What can hang from each mark:
J507: J454 J906
J229: J561 J929
J677: J454 J757 J929
J929: J229 J677
J454: J507
J561: J68 J229 J376
J931: J757

Known rows, with every way that one mark hangs from another:
J931(J757): [  8.2  25.0  18.4   2.8   7.9  -5.1   6.1  14.7 -10.1  19.2   6.9   3.0
 -12.0 -13.6 -15.3 -26.6  -1.1 -33.5 -25.4  13.5   6.6  11.8   6.5]
J929(J229): [ -2.6  11.1   4.8  -9.7   3.0  -1.5  -9.3  -4.1  -2.9  18.7  16.3   1.2
  -2.1  10.3 -22.8 -29.1  -9.0 -12.7 -14.2  -0.2  13.6   9.7 -16.4]
J677(J929): [ -0.6   9.1  29.3  -8.9   6.1 -15.0   0.0  -3.8   0.2  21.7  -9.6   6.9
   1.2  -5.1 -22.1 -30.9 -15.6  -4.4 -18.8  28.3   1.9 -11.4   4.7]
J229(J561(J376) J929(J677(J454 J757))): [ 22.2  11.0  41.1  12.2  38.2 -39.2  12.5 -27.8  27.9 -21.8 -18.6 -18.5
  13.8  14.9  11.1 -30.3 -32.7  19.0 -23.1  45.5  27.0  -9.8   2.3]
J561(J68 J376): [ -7.1   5.4  -0.9   1.6  19.2 -52.0  -6.4 -25.3  28.1   4.1 -12.1 -22.3
   4.1  23.3  -3.4 -45.7  -8.7 -21.5 -14.3  24.8  -8.1 -25.6   1.1]
J507(J454): [ -4.2  21.4  20.6   1.1  18.0 -13.6  13.5   4.5   4.1  33.0   6.3  21.9
  16.1  11.8  -6.5 -13.9  -4.0   7.2 -39.3  11.7 -10.1 -14.5   3.6]
J561(J68): [ -6.4  21.5   7.1  -2.6  -2.4 -33.2   2.5 -18.7   4.1  19.4 -10.8  -9.8
   4.5  20.9 -25.4 -33.0 -17.4 -29.7 -18.4  30.1  -7.1 -15.7   2.3]
J229(J929(J677)): [ 16.7  -4.7  10.6 -18.8  -1.2 -20.3  11.1 -26.5  -5.9   0.3  -3.7 -11.2
 -12.0  18.1  -0.2 -28.3 -35.6  33.5 -20.0  34.8  16.6  -1.4   9.7]
J229(J561(J68)): [ -3.1  19.5  22.8  -6.4  -3.9 -21.4  17.7  -7.2   6.0  -6.5  -8.7 -22.0
  -6.7  21.7 -26.6 -24.7 -33.0 -22.7 -21.6  43.4  21.0 -15.5 -10.4]
J229(J561(J68) J929(J677(J454))): [ 22.4  19.6  33.5 -14.2   7.3 -38.2  31.0 -41.0  -6.5 -13.3 -20.9 -47.7
   0.0  34.5  -4.8 -38.2 -56.9   6.7 -12.0  60.7  15.0 -14.6  -2.7]
J929(J677): [ -4.2  -2.5  -0.7 -15.5  -6.3 -14.7   3.0 -19.5  -1.8   3.9   9.0  -1.7
  10.9  10.3   0.5 -22.6  -5.8   6.6 -33.6  12.0  15.5   9.5  -2.1]
J929(J229(J561(J68))): [ -3.5  14.8  19.8 -13.9  -1.3 -16.0  11.2  -4.3  -3.5  -7.1   6.8 -28.9
  -4.4  22.5 -26.4 -35.9 -35.3 -22.2 -13.2  25.3  29.4  -1.9 -29.2]
J929(J229(J561(J68 J376))): [ -6.1  -2.0  15.4 -11.9  20.2 -32.4   1.3  -8.4  19.9 -20.4   9.8 -39.9
  -4.8  25.0  -5.7 -46.9 -23.9 -12.1  -9.0  22.0  29.6 -10.0 -32.9]
J929(J229 J677(J757)): [ -7.6   5.6   9.7  -3.2   5.0 -18.6  -7.0  -6.8  -0.3   2.4  24.3   9.9
  33.2   6.4 -15.4 -31.3  -0.2   0.2 -42.8  -5.9  26.2  15.8  -8.3]
J677(J454(J507) J929(J229)): [ 10.3  29.1  51.7  -5.0  23.0 -23.2   7.1  -6.1  -8.4  60.1  12.9  -0.1
  40.4  -0.1   0.6 -33.5 -15.4 -21.6 -12.4   0.6 -13.0  12.4  -4.0]
J929(J677(J454)): [  3.9  21.9   3.6  -3.3   6.8 -17.8   5.7 -37.3  -1.5  15.5  -0.4 -10.2
  23.7  15.7  -0.3 -25.3  -3.3 -12.4 -22.5  11.8  -1.6  11.5  -0.6]
J561(J229(J929) J376): [  1.8 -13.9  13.3  19.4  25.7 -44.2 -13.4  -5.1  31.5   9.0 -14.2   2.1
 -30.3  31.5  -1.6 -36.9 -41.3  29.1  21.5  35.3 -10.7 -25.9  10.3]
J561(J68 J229(J929(J677(J757))) J376): [ -8.8  -8.5  21.5  25.5  24.6 -82.8  -6.1 -18.2  35.6 -12.5 -19.9  -7.0
  10.8  40.0   0.8 -52.4 -47.3  29.7 -10.8  42.6 -13.4 -38.5  22.2]
J677(J757 J929): [ -1.6  21.9  44.1  11.9  14.6 -22.0  -6.3   5.3   9.8  22.1 -14.7  28.2
  24.0 -12.8 -34.0 -25.5 -10.2 -14.2 -35.3  31.4   2.6 -13.3  16.1]
J507(J454 J906): [-11.6  17.8   9.7  10.3  12.6 -25.1  14.4   4.2  -8.0  25.9  17.1  30.5
  29.4  -5.3  -6.5 -14.0  -2.6  13.4 -45.1  22.2 -10.8  -8.0   1.3]
J929(J229(J561(J376)) J677(J757)): [ -5.6 -13.1  23.0  -3.9  24.0 -22.8  -0.8  -0.8  21.4 -35.0  23.9 -10.4
  23.4   6.1   7.4 -34.1  -6.8  14.7 -40.4   4.3  50.7  10.7 -26.4]
J561(J229 J376): [-17.5 -10.9   3.1  24.7  18.9 -36.8 -23.0   0.5  33.5  11.6  -1.5  10.0
  -9.0  24.2  -3.1 -31.5 -13.5   4.4   8.4  12.3 -11.6 -13.4   0.1]
J454(J507): [  3.5  20.8  22.7   0.7   3.7 -20.3  12.5   0.5   3.3  47.7  18.9  18.4
  19.0   5.1   2.6  -7.6 -12.1 -19.8 -27.4   6.1  -4.5  10.3  10.7]

Rows:
[  0.4  -9.7  14.6 -10.1  21.9  -7.9  -4.4   1.7  18.4 -16.9  18.1 -21.5
 -11.8  11.6  -1.1 -32.9 -12.9   1.2  -8.7   9.0  41.4   5.0 -36.1]  J929(J229(J561(J376)))
[  2.1   9.2  29.1   8.6  37.5 -29.2  -1.0 -19.9  23.3 -22.5  12.7 -16.1
  37.5  10.0   9.2 -35.9  -3.2  -6.4 -29.8   3.5  36.5  12.8 -24.6]  J929(J229(J561(J376)) J677(J454 J757))
[ -5.0   3.0  17.4  -2.4  15.2 -38.0   8.6 -14.2  26.4 -17.3  -9.0 -29.3
  -6.1  22.3  -5.8 -36.6 -23.4 -14.5 -15.0  37.9  18.6 -22.1 -13.9]  J229(J561(J68 J376))
[  4.9  38.6  47.2  14.8  32.3 -21.8 -11.4  -7.6   2.0  34.0  -7.5  12.4
  39.8  -6.8 -34.0 -39.4  -6.0 -30.2 -23.2  13.9  -3.8  -1.2   1.0]  J677(J454 J757 J929(J229))
[ -6.8   4.1  54.6   2.5  33.4 -49.0   2.5   4.6  24.7 -19.1  -9.0 -20.6
  20.6   4.5 -19.9 -55.2 -27.4  -7.6 -26.2  35.0  27.2 -27.6 -15.0]  J677(J757 J929(J229(J561(J68 J376))))
[ 13.5 -17.1  22.4 -22.3  13.4 -52.7  22.4 -31.1  18.5 -37.6 -15.5 -51.0
 -14.6  33.6  15.3 -47.4 -52.0  34.8 -14.8  55.9  31.7 -26.4  -8.1]  J229(J561(J68 J376) J929(J677))
[  6.8  24.2  30.9  33.7  20.6 -45.1  -1.6 -17.2  10.9  16.7 -17.6  16.9
  18.4  28.6 -14.1 -28.3 -41.9  15.4  -6.3  36.2 -14.5  -8.9  24.0]  J561(J229(J929(J677(J454 J757))))
[ -3.9  16.5  41.9   4.5  17.2 -17.6 -11.3   9.9   2.4  20.5   2.7  17.8
  24.5 -10.2 -35.6 -38.4 -12.2  -9.9 -31.5  13.6  14.0  -2.7   0.0]  J677(J757 J929(J229))
[ -8.3 -21.8   7.2   3.3  15.5 -72.5  -1.8 -29.4  25.0 -13.1 -17.2 -29.7
 -13.3  49.0  10.5 -56.1 -52.6  37.6   9.8  41.9 -10.8 -34.7  12.2]  J561(J68 J229(J929(J677)) J376)
[  2.1  12.9  60.5  -0.3  13.4  -5.5   3.8  23.6   2.8  -1.2   3.8   9.0
  14.4 -10.8 -35.5 -27.4 -26.0  -2.5 -32.3  26.9  41.9   0.0 -15.4]  J677(J757 J929(J229(J561)))
[  9.5  -4.6  35.8  -0.2  23.3 -61.1  18.1 -21.1  26.5 -40.0 -16.6 -30.2
   6.7  25.1   3.9 -41.6 -46.8  23.1 -32.9  58.8  29.4 -29.2   3.9]  J229(J561(J68 J376) J929(J677(J757)))
[  7.0  33.6  34.5   9.4  22.4 -33.2   5.3 -14.6  -2.0  40.7  32.6  12.0
  68.8   6.0   8.9 -24.6  -1.9 -21.6 -45.0 -15.1   1.1  28.4   3.8]  J929(J229 J677(J454(J507) J757))
[  2.5  16.9  20.7  12.4   9.5 -61.9   6.9 -38.3   3.1  14.2 -25.1 -25.5
   2.3  51.6  -8.8 -47.9 -58.6  10.0   9.4  47.1 -27.8 -24.0  15.9]  J561(J68 J229(J929(J677(J454))))
[ 20.0  -8.1  24.7 -22.3  -5.3  -9.7  26.4 -12.3  -6.0 -21.8  -0.9 -21.4
 -19.5  18.7  -0.5 -20.3 -51.1  37.7 -20.5  48.5  44.8   1.5  -6.8]  J229(J561 J929(J677))
[  1.1  31.9  33.7  33.9  18.4 -68.2   2.8 -28.6  13.1  14.4 -28.7  -5.2
  24.9  45.3 -21.0 -43.1 -53.0   2.3  -7.2  47.0 -28.1 -27.2  26.6]  J561(J68 J229(J929(J677(J454 J757))))
[-11.9  -5.4  24.2  -5.3  21.1 -48.3   3.8 -13.1  21.4 -38.2  15.2 -29.3
  28.7  19.7   2.7 -48.1 -16.3   0.7 -39.7  19.1  41.1  -6.5 -21.8]  J929(J229(J561(J68 J376)) J677(J757))
[  2.9  10.4  46.7  -6.9  38.8 -45.0   5.7 -22.2  15.1  -5.8 -14.2 -48.6
  12.4  15.6  -4.2 -62.8 -28.9 -18.3   1.0  34.3  10.5 -21.0 -26.7]  J677(J454 J929(J229(J561(J68 J376))))
[  9.6  36.2  65.6   9.7  27.9 -10.0   3.2   5.2   4.4  10.0  -8.0   3.8
  29.5  -7.1 -34.6 -29.9 -23.2 -22.2 -22.8  25.4  24.6   2.4 -13.4]  J677(J454 J757 J929(J229(J561)))
[ 13.9  -1.2  25.1 -25.2  -6.9 -33.0  30.4 -22.8  -4.5 -25.2 -15.0 -40.6
 -15.6  32.2  -7.1 -35.6 -60.3  26.0 -20.7  61.4  32.5 -17.3  -4.4]  J229(J561(J68) J929(J677))
[ -4.8  -5.5  12.1  -0.9  -5.6 -55.8   7.8 -21.7   1.4   1.6 -12.9 -18.1
 -11.1  46.4 -10.4 -44.0 -61.1  31.5   0.9  46.9 -10.5 -25.7  13.7]  J561(J68 J229(J929(J677)))
[ 12.4  17.6  38.6 -13.5   8.3 -13.7  27.5 -10.3 -12.8  17.9  37.3 -17.2
  36.5  15.7  22.2 -19.2 -22.5  -5.5 -26.5  -4.5  29.4  33.7 -25.3]  J929(J229(J561) J677(J454(J507)))
[  3.4  -0.1  44.4 -20.0   5.6   1.1   7.3  13.7  -7.0  -3.8   6.4  -9.6
  -8.2  -3.0 -24.0 -31.0 -30.3   7.3 -15.0  26.9  43.1   2.9 -28.7]  J677(J929(J229(J561)))
[  7.7  40.4  35.0  17.6  18.3 -38.3  13.0 -19.0   6.8  41.2  14.5  19.0
  67.7   4.5  11.1  -9.9  -1.4 -26.2 -47.7   0.7 -11.4  17.2  19.8]  J929(J677(J454(J507) J757))
[ 13.1   6.8  23.6   2.0   9.8 -27.9   5.5 -16.0   3.6   1.7  -7.6   8.7
  10.7  10.2 -12.9 -23.8 -31.4  22.2 -37.3  35.5  16.5  -6.3  19.5]  J229(J929(J677(J757)))
[ -2.3  38.2  23.6  28.2  15.0 -50.9  14.4 -20.8  -5.8  33.7  26.4  27.8
  80.6 -10.5  12.8 -11.2  -0.4 -19.6 -56.7  11.6 -12.5  25.0  14.7]  J929(J677(J454(J507(J906)) J757))
[ -1.5 -12.1  12.1   4.0  -3.6 -32.2   3.7 -10.4   0.8   3.9  -3.1   1.7
 -16.5  33.6  -7.2 -30.8 -50.3  43.9   2.3  33.4  -1.2  -6.9  11.3]  J561(J229(J929(J677)))
[ 29.0  19.9  32.7  -7.1  14.6 -37.1  24.6 -33.6  -6.9  40.2   3.7 -10.3
  24.5  19.9  24.2 -22.2 -36.3  11.5 -19.6  21.7 -10.5  10.9  17.2]  J229(J929(J677(J454(J507))))
[ -9.3  11.8  27.0  -8.0  -1.4 -28.3  15.0  -4.7   0.5 -24.2  16.0 -18.6
  27.4  19.5 -20.4 -35.8 -27.9  -6.1 -46.5  22.4  41.5   2.4 -20.7]  J929(J229(J561(J68)) J677(J757))
